(in the rows, 128 means zero)
Known rows, with every step that occurs
nudu gugam gode: [150  89 130 109 149  96 175 130  96 127 117  78 146 107 149 117  74 182
  74 150 110 114 161 187 114]
lepego vavi pudog dege pivi nudu: [105 110  95 190 132 118  61 115 104 139 127 163 110  75 135  72 133  85
 175 206 131 157 141 156 190]
pivi nudu gugam gode lepego vavi: [188  80 147 157 133 102 162 122  56 142 112 157 153 131 173  85  86 174
 100 175 114 125 131  93 147]
nudu gugam dege pudog gode: [129 103  98 143 158 144 130 135 128 111 113  75 125 133 173 127 115 141
 106 140 114 120 129 196 153]
gode lepego nudu gugam: [154 117 135 127 162  87 138  79  95 123  84 150 159  96 148 111  89 155
 128 157 110 136 139 140 139]
dege pivi: [115 103  94  85 138  74 105 116 124 131  98 106 133  48 115 115  79 143
 140 172 120 139 164 190 122]
vavi pudog gode lepego nudu pivi: [135 102 109 132 161 162  98 118 169 134 126 193 129 133 190 107 119 179
 118 156 146 109 131 147 141]
pudog gode: [127 105 140  94 153 105 115 143  67 143 100 122 139  95 154 133  65 183
 121 156 118 145 157 193 102]
dege pudog gode pivi nudu: [133  91 140 145 150 130 109 127 122 118 145 134 124 110 130 120  98 146
 157 143 126 180 117 145 131]
pivi nudu gugam dege pudog gode lepego: [167 112 130 175 139 150 130 122 106 114 105 137 120 137 177 117 126 129
 118 134 108 132 102 136 166]
pudog dege pivi nudu gugam: [126 141  94 156 137  89 134  98 107 107  78 111 107  51 133 116  95 114
 125 189 130 144 153 178 158]
gode lepego vavi pivi nudu gugam dege pudog: [177  97  95 173 154 143 117 120 151 139 118 142 129 132 168  85 136  94
 137 167 106  97 105  92 223]
vavi pudog gode: [115  97 131 122 152 140  84 142 112 136 139 132 143 110 151 109 103 176
 128 139 119 147 149 210 126]
pudog gode pivi nudu gugam: [155 119 129 138 160 107 169 113 102 106 109 113 134 107 138 137  75 182
 115 155 152 152 128 154 133]
dege pudog gode lepego nudu: [131  82 137 134 151 144  81 117 110 130 116 177 138 116 182 107 101 160
 143 144  99 159 117 121 126]
lepego vavi: [129  92 135 112 159  74  97 124  56 162 106 130 159  98 134  99  76 144
 161 190 115 149 165 171 135]
pivi nudu: [142 111 178 131 137  75 110  95  54 154 105 129 146  81 115 118  66 134
 162 155 105 179 155 186 122]
pudog dege pivi nudu: [114 136 119 142 132  85 107 110  81 136  85 141  97  44 121 120  95  88
 159 192 120 161 153 173 144]
lepego gode pivi nudu: [149  67 170 108 170  78 153 116  47 142 136 151 129 111 113 120  53 134
 174 176 142 178 127 148 139]
lepego nudu: [118 104 156 119 159  78 109  79  71 152 106 130 151  81 134 120  64 135
 160 162 107 170 152 176 122]
vavi gugam noni: [137 139  93 103 159  64 141 119 108 163 110 147 160  94  95 136 108 138
 114 153  91 138 125 198 153]
vavi gugam dege pudog gode pivi: [122 120  69 135 162 157 156 140 175 114 154 118 117 124 127 127 153 100
 129 136 139 132  81 165 189]
vavi pudog dege pivi nudu gugam: [114 133  86 186 135 124 105  95 151 100 114 120 109  68 129  92 133 106
 132 172 131 143 143 196 183]
gode pivi nudu: [145 123 159 123 157  71 136 102  79 139 118 132 134  84  86 131  84 116
 176 160 127 175 140 159 131]

Rows
[151  70 130 135 144 129 104 159  95 160 153 177 149 137 157  69 136 148
 129 165 106 115 136 123 152]
gugam gode lepego vavi pudog
[144 102 127 180 142 144 126 110 111 112 119  89 121 130 172 122 102 132
 118 134 113 149 115 178 162]
pivi nudu gugam dege pudog gode
[156 134 147 159 149  84 157  84  69 138  92  92 132 104 126 131  91 104
 135 150 116 144 137 190 163]
pivi nudu gugam dege
[173 109  99 155 147 174 137 139 161 122 112 136 106 130 189 118 123 134
  97 132 111  98  94 116 189]
vavi pivi nudu gugam dege pudog gode lepego
[152 129  95 163 167 106 140 126 135 124 135 146 136 138 118 140 127 170
 108 142 125 140 106 161 163]
vavi pudog gode pivi nudu gugam noni
[153 111  86 182 170 105 125 131 115 134 139 164 146 152 136 118 126 173
 122 175 136 138 105 127 183]
lepego vavi pudog gode pivi nudu gugam noni
[165 143 115 133 170  39 171 103  93 137  99 130 143 106  82 156 100 135
 130 162 110 146 129 156 150]
gode pivi nudu gugam noni
[162  87 108 158 144 168  93 158 117 162 125 182 107 136 195  99 123 112
 145 168 111 111  92  76 197]
gugam dege pudog gode lepego vavi pivi nudu
[140  81 136 133 152  99 172  90  94 128 120  97 148 106 166 114  62 175
  84 151 110 133 144 159 121]
lepego nudu gugam gode
[154  98 162 122 145  88 173 123  77 145 143 128 122  99 107 127  83 130
 134 153 123 156 132 136 121]
gugam gode pivi nudu
[147 131 106 101 172  45 144 121  86 148  83 110 157 105 112 148  91 158
 103 163  87 122 157 203 132]
nudu gugam noni
[145  95 107 189 161 139 124 118 129 109 151 137 147 137 153  89 112 183
 133 170 163 148 117 137 178]
lepego vavi pudog gode pivi nudu gugam
[163 132 116 139 158 109 162 102 127 146 100  88 117  93 140 133  87 108
 114 151 120 110 132 172 187]
vavi pivi nudu gugam dege
[160 114 124 126 152 106 142  98 137 132 105  99 142  80 140 116  60 165
 104 152 117 127 149 172 158]
vavi pivi nudu gugam
[117 114  72 204 139 123  88 103 133 110 117 135 119  86 146  69 134 112
 143 205 142 139 140 162 203]
lepego vavi pudog dege pivi nudu gugam
[148 121 116 172 163 109 152  91 143 109 132  84 121 119 105 123 135  72
 159 143 123 149 110 160 185]
gode pivi nudu gugam dege pudog
[137 119  99 173 148 157 151 116 158 117 158 133 111 123 130 121 140  94
 143 130 139 160  68 148 195]
vavi gugam dege pudog gode pivi nudu
[147 110 120 101 161 129 131 119 121 141  88 187 125 118 193 132  82 187
 114 173 144 109 139 132 117]
pudog gode lepego nudu pivi
[149 110 103 169 157 147 138 164  95 136 128 167 128 143 173  73 166 126
 100 186 119  90 135 129 180]
nudu gugam gode lepego vavi pudog dege
[120  91  74 163 151 161 112 139 132 139 146 129 138 138 175  91 130 121
 128 162 127 132  95 159 196]
lepego vavi gugam dege pudog gode
[181  77  88  99 157 126 170 163 131 145 115 141 143 121 184  91  95 186
  65 176 117  62 138  93 161]
nudu gugam gode lepego vavi pivi
[101 137  89 104 149  88 111 135  99 132  79 124 100  45 121 125 109  95
 150 196 122 134 166 191 137]
pudog dege pivi
[131 119 117 136 125  78 120  94  94 145  96 112 105  62 115 128  92  80
 162 167 118 148 133 168 156]
gugam dege pivi nudu
[139  94  99 185 119 139 100 148 101 145 138 204  96 101 163  65 154  95
 137 197 121 122 119  90 181]
gugam gode lepego vavi pudog dege pivi nudu
[144  93 121 126 169  94 200  96 121 114 133 101 137 109 138 126  86 161
  98 154 134 129 130 129 133]
lepego nudu gugam gode pivi
[163  89 161 146 131  96 172 104  79 130 118  94 144 106 149 114  61 174
  85 145 110 144 146 169 120]
pivi nudu gugam gode
[141 112  69 151 154 185 141 110 202 124 128 175 114 142 195 114 148 120
 105 148 143  99  79 131 192]
vavi gugam dege pudog gode lepego nudu pivi
[163  63  86 180 113 132 121 119 155 114 145 158 140 111 169  52 128 169
  95 171 127 112 116  96 177]
dege pivi nudu gugam gode lepego vavi pudog
[152 103 113  99 167  92 204 136 125 113 129  84 138 110 121 130  96 165
  88 153 134 112 145 161 126]
nudu gugam gode pivi
[161 132 132 138 155  45 140  94  69 150  88 125 153 105 112 144  76 151
 115 156  88 152 143 183 140]
pivi nudu gugam noni
